What can hang from each mark:
labo: toviz
rala: toviz
toviz: goven lova rala
lova: toviz
goven: bolip toviz
manog: fogef
bolip: goven mamuz sanop
fogef: manog zelafer
mamuz: bolip
sanop: bolip zelafer
zelafer: fogef sanop

Every row comes from one small tree of marks. Brackets hold a mark, then the marks that hang from it, in alphabetical order. Every link used is in the known rows. Which tree was each row made from?
Known rows:
(manog (fogef zelafer)): [ 4.10  1.69 -0.63 -0.45  2.90  2.23  2.02 -0.37  1.56  3.88 -1.60 -2.37
  3.25 -0.91  5.13  0.53 -2.87 -0.93 -2.16  1.31  0.30 -5.35  4.43  1.87]
(goven (bolip mamuz sanop) toviz): [-2.43  0.99 -3.27  0.25 -0.39 -4.21 -4.17  1.98 -1.20  4.01 -5.41 -0.59
 -2.30 -0.24 -2.12 -0.08  0.06 -3.57  0.45  3.47  2.02 -1.39  1.28 -0.23]
(rala toviz): [ 1.85 -0.55 -0.52 -0.05  0.77  0.56 -0.74 -2.70 -0.42  5.06 -3.19 -1.91
  0.06 -0.88  4.13 -1.04 -3.86 -2.32 -2.48  2.00  0.77 -1.25  1.62  1.12]
(sanop (bolip goven) (zelafer (fogef manog))): [ 3.88 -0.85 -0.89 -5.19  4.62  5.10 -2.92 -4.50  0.05  1.54  1.02 -4.34
  0.98 -2.44 -4.73 -2.10 -2.86  0.68  1.14  1.56 -4.65 -0.21 -1.33  2.05]
(labo (toviz (goven (bolip mamuz)) lova rala)): [-1.65  2.88 -5.07  0.44  2.42  3.46 -0.83 -3.66 -3.73 -0.38  1.20 -5.31
  2.31 -0.84 -3.71  1.99 -1.35 -4.71  0.81  0.28  1.44 -0.43 -0.45  1.91]
(lova (toviz (goven (bolip mamuz)) rala)): [-1.67  1.21 -3.33 -0.49  1.95  0.55 -2.09 -3.07 -3.47  0.31 -1.91 -4.02
  1.09  0.17 -3.56  3.06  0.50 -5.16  1.09  1.21  0.56 -1.62  0.01  0.07]
(fogef manog (zelafer (sanop (bolip goven)))): [ 2.20 -1.81 -0.94 -2.86  3.52  2.58 -2.40 -3.90  0.13  2.63 -0.24 -4.50
  0.86 -3.10 -0.72 -0.83 -0.69 -0.16  1.47  3.00 -2.79 -1.09 -1.57  1.35]
(lova (toviz (goven bolip) rala)): [ 0.11  1.22 -2.53  0.69  3.49  2.03 -2.61 -2.21 -1.61  1.42 -1.67 -2.38
  1.75  0.81 -2.01  2.99 -0.65 -4.99  1.33  0.15 -0.83 -2.68  0.45  1.49]
(bolip (goven toviz)): [ 1.99  0.79 -0.83 -1.04  3.35 -0.39 -0.89 -1.51  1.10  4.79 -3.31 -0.17
 -1.29 -0.85  1.90  0.31 -3.44 -0.24 -0.12  1.66 -0.16  0.63  0.78  0.78]
(mamuz (bolip (goven toviz) (sanop zelafer))): [ 0.11 -0.08 -2.58 -2.51  5.17 -0.72 -4.40 -0.32  0.25  3.24 -3.35 -2.25
 -2.16 -1.00 -2.83 -1.18 -0.96 -2.59  1.65  1.85 -1.30  1.10  2.36 -0.56]
(bolip mamuz (sanop (zelafer fogef))): [-0.17  1.08 -2.03 -2.82  0.62 -1.28 -0.48 -1.72 -0.01  2.34 -3.41 -4.19
  0.57 -2.02 -1.98 -1.21 -1.81 -1.39  0.24  3.80 -2.14 -1.59  1.76  1.05]
(toviz (goven (bolip mamuz sanop)) lova rala): [-4.12  3.95 -4.63 -0.64  1.07  1.63  0.81 -2.59 -1.93 -0.25 -1.08 -5.59
  2.24 -0.85 -2.22  1.21 -0.94 -4.18  1.29  2.33  0.47 -2.22  0.99  1.74]
(fogef (zelafer (sanop bolip))): [ 1.88 -0.80 -1.64 -0.79  1.63  1.46 -0.58 -2.52  0.24  3.30 -2.49 -4.23
 -0.07 -1.51  3.17 -0.71  0.02 -1.99 -0.80  3.91 -1.61 -5.23  0.08  0.94]
(sanop (bolip goven mamuz) (zelafer (fogef manog))): [ 1.99 -0.86 -1.72 -6.38  3.07  3.52 -2.39 -5.46 -1.84  0.45  0.78 -5.80
  0.28 -2.99 -6.33 -2.05 -1.76  0.39  0.92  2.58 -3.14  0.75 -1.76  0.71]
(bolip (goven toviz) mamuz sanop): [-1.74  1.04 -1.84 -1.87  0.75 -3.71 -1.57 -1.95  0.26  4.31 -4.83 -1.75
 -1.91 -1.23 -0.94 -0.60 -1.95 -1.07  0.55  3.79 -0.24  2.14  1.03  0.14]
(lova toviz): [ 2.11  0.24 -0.30  0.58  0.95  0.94 -2.04 -1.95 -0.73  4.68 -2.99 -0.97
  0.53 -0.19  1.98  1.34 -2.89 -2.08 -1.89  1.82 -0.67 -1.21  0.22  0.91]
(goven bolip): [ 1.94  0.27 -1.99 -0.33  2.10  1.39 -0.08  0.44  0.11  3.38 -3.68 -0.30
 -0.79 -0.75  1.63  0.74 -1.66 -1.97 -0.55  2.25  1.11 -3.90  0.69  0.83]
(toviz rala): [ 1.61  1.62 -0.85  0.33  1.29  2.66  1.44 -2.47 -0.18  2.82 -1.94 -1.81
  2.43 -0.10  6.62  1.43 -2.34 -1.96 -0.63  2.29 -1.38 -2.61  0.37  1.23]
(sanop (bolip goven mamuz) zelafer): [ 0.97 -1.28 -2.25 -5.63  1.55  3.01  0.37 -7.49 -1.97 -0.03 -0.88 -5.11
 -2.76 -1.78 -3.07 -1.98 -1.05 -0.78 -0.08  2.96 -1.87 -1.43 -0.87 -1.66]
(rala (toviz (goven (bolip (sanop (zelafer fogef)))) lova)): [-1.20  2.05 -3.84 -1.15  3.72  1.08 -3.09 -1.30  0.28  1.89 -0.96 -5.58
  1.53 -1.47 -7.16 -2.16 -3.35 -4.24  0.83 -0.62 -0.53 -2.30  3.47  3.58]
(rala (toviz goven)): [ 1.96 -0.23 -1.10 -1.00  2.99  1.21  0.29 -4.85 -0.38  3.93 -2.48 -3.26
 -0.14 -1.31  1.66 -0.30 -4.25 -2.60 -1.51  2.15  0.19 -0.89  2.39  1.33]
(mamuz bolip): [ 2.62  0.31 -1.95 -1.69  4.16  2.77  0.32 -0.10 -0.70  3.84 -3.50 -2.42
 -0.22 -1.17  4.20  0.41 -1.74 -2.15 -2.08  3.78  0.80 -1.56  1.52  0.21]
(zelafer (sanop (bolip goven mamuz))): [-1.21 -1.29 -1.79 -3.93  0.99  1.14  0.73 -4.50  0.00  3.18 -3.36 -5.28
 -2.32 -2.12 -0.35 -2.26 -0.86 -0.82 -0.41  6.83 -0.90 -0.52 -1.79  0.59]
(bolip goven): [ 2.72  0.35 -0.56 -2.51  3.32  1.95  2.46 -3.37  1.70  3.47 -3.01 -1.51
 -0.30 -1.70  2.85  0.07 -3.73  0.54 -0.47  2.49 -1.16 -0.37  0.34  1.26]
(fogef manog (zelafer (sanop (bolip goven mamuz)))): [ 0.35 -1.74 -1.66 -4.07  1.89  1.00 -1.79 -4.88 -1.75  1.41 -0.35 -6.16
  0.17 -3.74 -2.34 -0.76  0.48 -0.45  1.24  4.06 -1.34 -0.15 -2.14 -0.06]

Write each row's tree:
[ 0.99 -0.27 -2.32 -2.16  3.40  1.56 -2.11 -0.81 -0.42  2.63 -3.26 -3.21
 -0.79 -1.26  0.14 -0.88 -0.92 -3.07  0.08  3.33 -1.47 -1.95  2.47 -0.42]	(mamuz (bolip (sanop zelafer)))
[ 1.60  1.12 -1.12 -1.55  2.22  0.28 -0.88 -0.74  1.94  3.49 -3.22 -2.64
  1.23 -1.36 -0.41 -1.23 -2.95 -1.14  0.53  2.78 -3.66 -2.62  2.19  2.45]	(bolip (sanop (zelafer fogef)))
[-0.18 -0.92 -1.18 -4.59  2.48  1.65 -2.12 -2.49  0.07  3.68 -1.81 -5.95
  0.76 -3.22 -3.72 -2.49 -1.49  0.30  0.55  6.55 -2.16  1.85 -2.61  2.90]	(zelafer (fogef manog) (sanop (bolip goven mamuz)))
[-0.11 -0.63 -1.24 -2.69  0.73  1.62 -3.08 -1.13 -1.19  4.31 -1.86 -5.58
  1.12 -2.71 -1.42 -2.05 -1.12 -0.88 -0.64  7.30 -1.49 -0.29 -2.17  2.46]	(zelafer (fogef manog) (sanop (bolip mamuz)))
[-1.04  0.63 -1.64 -3.33  0.74 -1.28  1.76 -3.77  0.77  3.02 -4.57 -3.18
 -0.88 -2.11 -0.07 -0.84 -2.34 -0.35  0.28  4.64 -1.12  1.13  0.53  0.71]	(bolip goven mamuz sanop)
[-2.24  3.90 -3.70  0.59  2.60  3.15  0.44 -1.74 -0.01  0.90 -0.85 -4.06
  2.87 -0.21 -0.78  1.17 -2.02 -3.85  1.63  1.40 -0.85 -3.11  1.40  3.17]	(toviz (goven (bolip sanop)) lova rala)
[-0.41  2.11 -4.18  1.17  3.22  2.48 -2.38 -1.59 -0.07  2.76 -1.05 -3.07
  0.73 -1.09 -5.33  0.23 -3.17 -3.87  1.12  1.13 -0.45 -0.95  1.09  3.79]	(labo (toviz (goven (bolip sanop)) lova))
[-0.12  1.60 -3.23 -0.11  3.10  2.70 -0.79 -2.53 -1.29  2.44 -0.81 -3.94
  0.39 -1.21 -1.88 -0.45 -3.79 -3.79 -1.35 -0.06  2.71 -2.09  2.01  2.02]	(rala (toviz (goven bolip) lova))
[-3.91  3.29 -3.18 -1.10  0.21 -0.27 -2.11 -3.82 -1.77  0.48  0.13 -4.64
  1.49 -0.78 -2.09 -0.22 -1.68 -2.47  1.88  0.18 -0.94  1.22  0.59 -0.08]	(bolip (goven (toviz lova rala)) mamuz (sanop zelafer))
[ 1.99 -0.36 -1.08 -2.66  3.96  3.15  0.74 -1.92  3.09  4.02 -1.81 -5.01
  1.46 -1.41  1.38 -2.26 -1.41 -0.74 -0.53  3.89 -1.52 -4.51  2.26  2.93]	(manog (fogef (zelafer (sanop (bolip goven)))))
[-0.61  0.20 -2.12 -2.32  2.35 -0.84 -1.97 -1.02  0.70  4.15 -2.19 -5.17
 -0.12 -1.10 -1.05 -2.14 -0.03 -1.65 -0.58  4.14  0.78 -2.46  2.24  1.00]	(manog (fogef (zelafer (sanop (bolip (goven toviz) mamuz)))))
[ 0.34  0.44 -1.32 -2.94  0.75 -0.22 -3.09 -1.76 -1.28  2.21 -1.37 -4.16
  2.13 -2.94 -3.72 -0.94 -2.06 -0.73  1.19  3.52 -2.63  0.48  0.57  1.20]	(bolip mamuz (sanop (zelafer (fogef manog))))
[ 0.44  4.03 -2.27  0.06  3.01  5.45  3.25 -4.77 -0.77  1.09  1.04 -4.66
  3.83 -0.84  3.92  1.91 -4.08 -1.98 -0.53  1.26 -0.93 -2.18  0.90  2.37]	(toviz goven lova rala)
[ 2.11  0.90 -0.44  0.53  2.64  1.04  1.19  1.23  2.58  5.20 -2.52 -3.14
  3.08 -1.63  5.09 -0.17 -2.10 -1.31 -1.17  3.69  0.34 -5.23  3.88  2.60]	(manog (fogef (zelafer sanop)))
[ 2.15  0.45 -0.54 -1.70  2.27  1.41 -3.64 -0.74  0.67  3.38 -1.12 -2.63
  2.66 -2.40 -2.19 -0.88 -3.16 -0.43  1.55  2.43 -3.99 -0.51  0.91  2.49]	(bolip (sanop (zelafer (fogef manog))))
[-4.82  4.10 -4.25  1.91 -1.15 -1.47 -3.64  1.32 -2.42  1.99 -2.08 -2.77
  1.36  0.47 -0.59  0.69 -0.18 -4.70  0.62  1.37  2.08 -1.38  0.53  0.87]	(goven (bolip mamuz sanop) (toviz lova rala))
[-2.78  3.14 -3.70  2.22  0.65  0.63 -5.27  1.04 -1.35  1.25 -0.28 -1.89
  1.52  0.82 -1.75  0.32 -0.79 -4.66  2.04 -1.20 -0.23 -3.30  1.31  0.76]	(goven (bolip (sanop zelafer)) (toviz lova rala))
[ 0.89 -0.60 -2.29 -4.04  5.15  1.64 -1.11 -2.20  0.81  2.00 -3.11 -3.68
 -1.20 -1.85 -1.86 -1.32 -1.20 -1.86  1.34  2.55 -2.19  0.00  2.09 -0.05]	(mamuz (bolip goven (sanop zelafer)))
[-0.80  0.16 -1.81 -2.19 -0.71 -0.90 -0.45 -3.84 -1.25  1.72 -3.09 -3.45
 -0.99 -1.79 -0.52 -0.67 -1.33 -1.84  0.21  3.76 -1.39 -1.86  1.39 -1.11]	(bolip mamuz (sanop zelafer))
[ 0.98  1.52 -1.13  0.51  2.86  2.60 -0.85 -4.59 -1.36  2.26 -1.12 -3.12
  2.58  0.39  1.08  2.96 -2.39 -3.58  0.18  1.18 -2.39 -1.12  0.66  1.54]	(lova (toviz goven rala))
[-3.63  1.41 -3.48 -0.18  0.84 -1.16 -3.30 -2.65 -2.35  1.02 -3.26 -4.03
  1.11  0.44 -4.92  2.16  0.82 -5.70  2.09  2.34 -0.93 -1.15  0.68  0.93]	(lova (toviz (goven (bolip mamuz sanop)) rala))
[ 1.15 -0.50 -2.37 -0.85  3.53  0.80 -1.43 -2.37 -0.71  3.12 -3.05 -2.64
 -1.12 -0.93 -1.62 -0.23 -2.59 -3.90 -0.46  1.21  1.63 -2.35  2.38  1.29]	(rala (toviz (goven bolip)))
[ 0.08 -0.02 -2.30 -3.41  1.36  0.02 -1.81 -4.28 -1.50  3.05 -2.86 -3.10
 -3.14 -0.65 -1.40 -1.29 -1.30 -1.16 -1.02  3.66  0.03  0.39 -0.78 -0.70]	(sanop (bolip (goven toviz) mamuz))
[-2.54 -0.36 -3.43 -1.79  0.97 -2.58 -2.02 -2.78 -1.54  2.70 -4.56 -4.22
 -1.64 -1.34 -4.48 -1.10 -1.14 -4.82  0.31  3.25  1.63 -0.95  2.53  0.80]	(rala (toviz (goven (bolip mamuz sanop))))
[-0.37 -1.27 -1.97 -2.57  1.98 -1.20 -5.25 -3.12 -2.22  2.64 -0.66 -4.68
 -0.74 -2.79 -3.27 -0.48  0.74 -1.18  1.42  3.24 -0.36  0.95 -1.68 -0.56]	(fogef manog (zelafer (sanop (bolip (goven toviz) mamuz))))
[-0.84 -0.22 -1.81 -4.04  1.03 -0.80  0.60 -5.13 -0.17  1.23 -2.74 -3.86
 -1.34 -2.35 -2.48 -1.16 -1.74 -0.66  1.46  3.10 -1.93  0.16  0.82 -0.74]	(bolip goven mamuz (sanop zelafer))
[-2.35  3.09 -3.39 -1.82  0.56  2.92 -1.12 -4.74 -2.66  1.03  0.55 -5.26
  0.71  0.04  0.03 -0.73 -1.58 -2.25 -0.88  1.59  0.08  0.45 -1.55  0.47]	(sanop (bolip (goven (toviz lova rala)) mamuz))
